Each row was made from one path, in order. Every step used is in the known rows, and no mark comes twice. Write each row's path.
Known rows:
kanutam > zoli > seku > dunom > kima > guzig: [ 1.592  1.667  1.507 -3.044  4.081  1.900 -0.105  1.068  0.037  4.002
 -1.082 -1.348  1.823 -1.339  1.275 -0.277 -0.107  0.896 -4.166 -2.055]
kima > guzig: [ 4.808  0.948  2.208 -0.013  2.012  2.565  3.165  3.241 -0.111  1.132
 -1.082 -1.180  2.849 -2.172  3.357  2.008  0.213  2.925 -2.502 -1.443]
kanutam > zoli > seku > dunom > kima > guzig > pizam: [ 0.520  0.599  2.220 -3.853  4.294  1.257  0.538 -0.166 -0.404  4.556
 -0.750  0.533  1.775 -0.433  1.903 -0.815  1.248  1.545 -2.654 -2.071]
guzig > pizam: [ 3.209 -0.439  3.603  0.242  0.813  1.075  3.213  1.007 -1.325 -0.523
 -0.651  1.428  1.972 -1.029  3.405 -0.229  1.282  2.846  1.599 -2.149]
fipid > zoli > seku > dunom > kima > guzig > pizam: [-0.274  0.992  1.932 -1.494  3.887  1.228  1.878  1.452 -1.564  4.541
 -0.335  1.639  2.730 -0.214  2.454  0.939  2.218  3.466 -3.097 -3.453]
zoli > seku > dunom > kima > guzig > kanutam: [ 0.692  1.554  1.179 -0.645  2.076  1.447  3.962  2.605 -1.273  4.774
 -1.510 -0.271  2.120 -0.607  0.288  0.041  0.094  0.249 -1.847 -3.549]
guzig > seku > zoli: [ 3.211 -0.142  1.130  0.393  1.160  0.185  2.870  0.393 -3.067 -0.713
 -1.074  0.405  3.174  0.670 -0.947  1.970 -0.215  2.886  0.859  0.143]
dunom > seku > guzig: [ 4.387 -0.921  1.936  0.960  1.439  0.957 -0.048  2.534 -2.823 -1.133
 -1.323  0.108  1.977 -0.145  3.314  4.419  0.162  4.223 -2.687 -2.886]
guzig > kanutam: [ 3.522  0.518  2.970  2.685 -0.398  1.491  5.013  1.538 -1.429  0.257
 -1.527 -0.153  2.541 -0.851  2.070  0.022 -0.334  1.474  2.024 -2.503]
kima > dunom > seku > zoli > fipid: [ 2.999  0.322  0.665  3.248  1.516  1.169  1.845  0.609 -0.009 -2.282
 -1.175  0.158  1.547  0.536  0.008  1.467  1.100  1.293 -2.085 -1.965]
dunom > kima > guzig > pizam: [ 3.239 -0.004  2.766 -0.505  2.807  1.159  2.859  2.447  0.333  2.209
 -1.495  0.967  1.796 -0.596  3.970 -0.604  1.329  2.479 -2.585 -2.804]
seku > guzig > kanutam > zoli: [ 4.065 -0.100  2.991 -1.311  1.847  1.373  0.996 -2.479 -2.322  1.449
 -1.512 -1.057  3.170  0.082  3.288  0.104 -1.474  1.618 -0.620 -1.314]
seku > dunom > kima > guzig > kanutam > zoli > fipid: [ 2.330  1.756  1.785 -1.396  3.454  0.844  3.905 -3.009  0.163  2.232
 -1.765 -1.495  1.932 -0.054  1.108 -4.488 -0.528 -1.393 -2.741 -3.066]
kima > dunom > seku > guzig > kanutam: [ 3.759 -0.807  2.146  3.034 -0.444  0.629  1.541  1.875 -1.319  0.383
 -1.849  0.741  2.220  0.749  1.390  4.488  0.537  4.719 -1.184 -2.545]
dunom > seku: [ 4.186 -0.077  2.544  4.104 -0.022  1.382  1.672  4.061 -0.692 -1.911
 -1.403 -0.152  1.264 -0.678  2.285  3.228  0.368  3.551 -0.898 -1.972]
dunom > kima > guzig: [ 4.570  1.159  2.035  0.388  2.723  1.936  2.190  3.712  0.861  1.688
 -1.873 -1.005  1.842 -1.434  3.714 -0.376 -0.051  1.865 -3.904 -2.730]
guzig > seku > zoli > fipid: [ 2.975  0.782  0.674 -0.555  2.453  0.230  4.880 -1.418 -3.288 -1.720
 -1.151 -0.194  2.510  1.131 -0.838 -1.336 -0.475 -0.100  0.466 -1.801]
zoli > seku > guzig > kanutam: [ 1.977  0.512  1.549 -1.540  1.615  1.727  3.102  1.217 -4.609  2.669
 -1.275 -0.323  2.748  0.191  2.026  1.578 -0.873  0.639  0.241 -3.572]
fipid > zoli > seku: [ 1.327  2.034  2.186  1.065  2.090  2.949  1.892  2.254 -3.482  1.379
 -0.247 -0.596  2.891 -0.569  2.718  1.660  0.129  2.249 -0.011 -2.706]
kanutam > dunom > kima > guzig: [ 4.096  1.899  2.403  0.586  2.356  1.629 -0.889  2.839  1.004  3.607
 -2.035 -0.536  1.218 -2.445  3.261 -0.680  0.060  3.792 -4.288 -2.185]
zoli > seku > guzig > pizam: [ 1.555 -0.600  2.223 -3.995  2.943  1.304  1.377  0.637 -4.574  1.968
 -0.381  1.357  2.256  0.101  3.274  1.437  0.952  2.014  0.023 -3.422]
kanutam > zoli > seku > dunom > kima: [ 0.817  1.395  2.247 -1.486  2.755  1.106 -1.006 -0.173 -0.511  1.696
 -0.996 -0.479  1.069 -0.991  0.688 -2.298 -0.359  0.252 -1.172 -2.987]
kanutam > zoli: [ 4.567  0.610  3.567  0.137  1.757  2.117  0.244 -0.980 -0.153 -0.547
 -1.066 -1.559  2.204 -1.351  3.134 -0.811 -0.951  1.712 -0.042 -0.394]

Write each row's path:
[ 1.841  1.533  2.500 -0.943  1.598  2.649  2.259  0.010 -2.318  2.793
 -1.165 -1.612  2.082  0.001  1.404 -0.743 -1.392 -0.761  1.043 -1.321] : guzig > kanutam > zoli > seku
[ 2.936  0.849  0.959  0.543  2.885  1.578  3.552 -1.099 -2.227 -1.657
 -0.780 -0.598  2.493 -0.475  1.636 -1.845  0.132 -1.220 -0.609 -2.609] : seku > zoli > fipid
[ 0.808  1.251  2.402 -2.465  2.326  1.696 -0.040 -0.875 -1.886  1.414
  0.024 -0.739  2.122 -1.806 -0.077  0.379 -0.077  1.429  0.544 -1.443] : kanutam > zoli > seku > dunom
[ 3.404  0.259  0.325 -0.511  2.929  0.224  2.384  1.699 -1.552  1.528
 -1.759 -0.003  2.975  1.008 -0.348  1.488 -0.177  2.508 -3.039 -0.487] : dunom > kima > guzig > seku > zoli
[ 4.811  0.781  1.939 -1.025  1.266  0.828  4.790  2.796 -1.594  0.978
 -1.481 -0.686  2.720 -0.153  0.039  2.123 -0.403  4.239 -0.710 -0.548] : kima > guzig > seku
[ 1.778  2.017  1.770 -1.853  3.159  2.511  1.851  1.216 -0.972  4.799
 -1.851 -2.090  1.811  0.380  2.067 -1.322 -1.396 -1.284 -2.663 -1.967] : dunom > kima > guzig > kanutam > zoli > seku
[ 3.243 -0.631  0.997  3.887  1.325  1.341  0.662  2.471 -1.573 -1.320
 -1.025  0.585  2.383  0.013  1.596  4.289  0.742  2.869 -2.072 -0.656] : dunom > seku > zoli
[ 2.909  0.579  1.683 -1.948  1.001 -0.083  3.824  1.202 -1.810  0.999
 -0.644  0.322  3.048 -1.211 -1.862  2.381  0.644  5.161 -0.058 -0.871] : kima > guzig > seku > dunom
[ 2.014  0.891  0.904  3.180  1.321  0.595  1.764 -0.886 -2.285  1.036
 -1.715  0.610  1.521  0.372  0.085  0.034  0.432  0.841 -1.483 -2.218] : guzig > kanutam > dunom > seku > zoli > fipid
[ 3.608  1.697  2.773  1.446  0.409  1.773  1.400  1.426 -0.637  4.764
 -1.756 -0.033  2.386 -2.388  1.788  0.711  0.109  4.278 -1.174 -1.295] : kima > guzig > kanutam > dunom
[ 0.691  2.091  1.197 -0.521  3.721  1.875  0.946  2.569 -1.014  3.848
 -0.709 -0.346  2.778 -1.144  2.037  1.363  0.961  2.870 -4.159 -3.394] : fipid > zoli > seku > dunom > kima > guzig
[ 3.541  1.489  2.781  0.064  1.784  1.535  4.659 -3.106 -1.218 -0.119
 -1.644 -1.836  2.015  0.149  2.122 -4.539 -1.282 -1.940  0.541 -2.394] : guzig > kanutam > zoli > fipid
[ 2.898 -0.003  1.411  3.825  0.871  1.086 -2.523  1.480 -1.514  0.716
 -1.203  1.130  1.855 -1.008  0.968  3.942  0.898  4.703 -2.357 -0.120] : kanutam > dunom > seku > zoli
[ 1.359  1.663  1.083 -1.633  3.385  1.645  1.306  3.275 -0.609  3.378
 -1.012 -0.698  1.752 -1.739  1.230  0.592  0.452  1.359 -3.506 -3.146] : zoli > seku > dunom > kima > guzig
[ 2.176  0.578  2.577  1.210  1.377  0.251  0.958  1.195  0.103 -0.448
 -1.215  0.515  1.301 -1.916  1.517 -1.421  0.540  2.305 -0.281 -3.733] : seku > dunom > kima
[ 1.936 -0.122  2.481 -1.379  2.795  0.490  2.307  1.300  0.221  2.471
 -0.902  1.635  2.072 -1.209  2.425 -0.274  2.132  3.299 -2.284 -2.881] : seku > dunom > kima > guzig > pizam
[ 1.027  1.868  2.370  0.076  1.334  1.515 -1.029 -0.519 -4.640  5.248
 -1.123  0.647  2.952 -0.694  2.126  1.899 -0.114  4.551 -0.839 -3.043] : fipid > zoli > seku > guzig > kanutam > dunom
[ 2.923  0.570  1.980 -4.411  3.700  2.310 -1.344 -0.659 -3.855  1.886
 -0.722 -1.472  2.405 -0.349  3.068  1.259 -1.294  1.011 -1.631 -2.122] : kanutam > zoli > seku > guzig
[ 1.204  0.959  1.720 -0.296  2.092  1.928  2.792  0.367 -5.145  3.174
 -0.910  0.045  3.750  0.706  2.847  2.466 -0.456  2.107 -0.600 -3.747] : fipid > zoli > seku > guzig > kanutam
[ 2.473  0.244  2.466 -0.748  0.069 -0.698  3.518  0.198 -2.213 -1.113
 -0.581  0.954  2.431 -1.002 -2.196  1.290  0.369  4.640  2.360 -1.416] : guzig > seku > dunom
[ 2.983  0.952  0.808 -0.421  2.485  0.057 -0.214  1.055 -1.280  3.503
 -1.947  0.438  2.451  0.202 -0.641  1.235 -0.089  4.394 -3.194  0.036] : kanutam > dunom > kima > guzig > seku > zoli
[ 1.464  1.647  2.134 -0.470  1.515  0.866 -1.410  0.841 -2.608  4.735
 -2.287  0.358  0.838 -0.420  2.002 -1.428 -0.833  1.765 -1.445 -4.300] : zoli > seku > guzig > kanutam > dunom > kima
[ 4.514 -0.925  2.128  1.808  0.515  0.885 -0.885  2.693 -0.669 -1.198
 -1.353  0.343  1.773 -0.182  2.121  5.352  0.902  5.931 -2.680 -2.311] : kima > dunom > seku > guzig
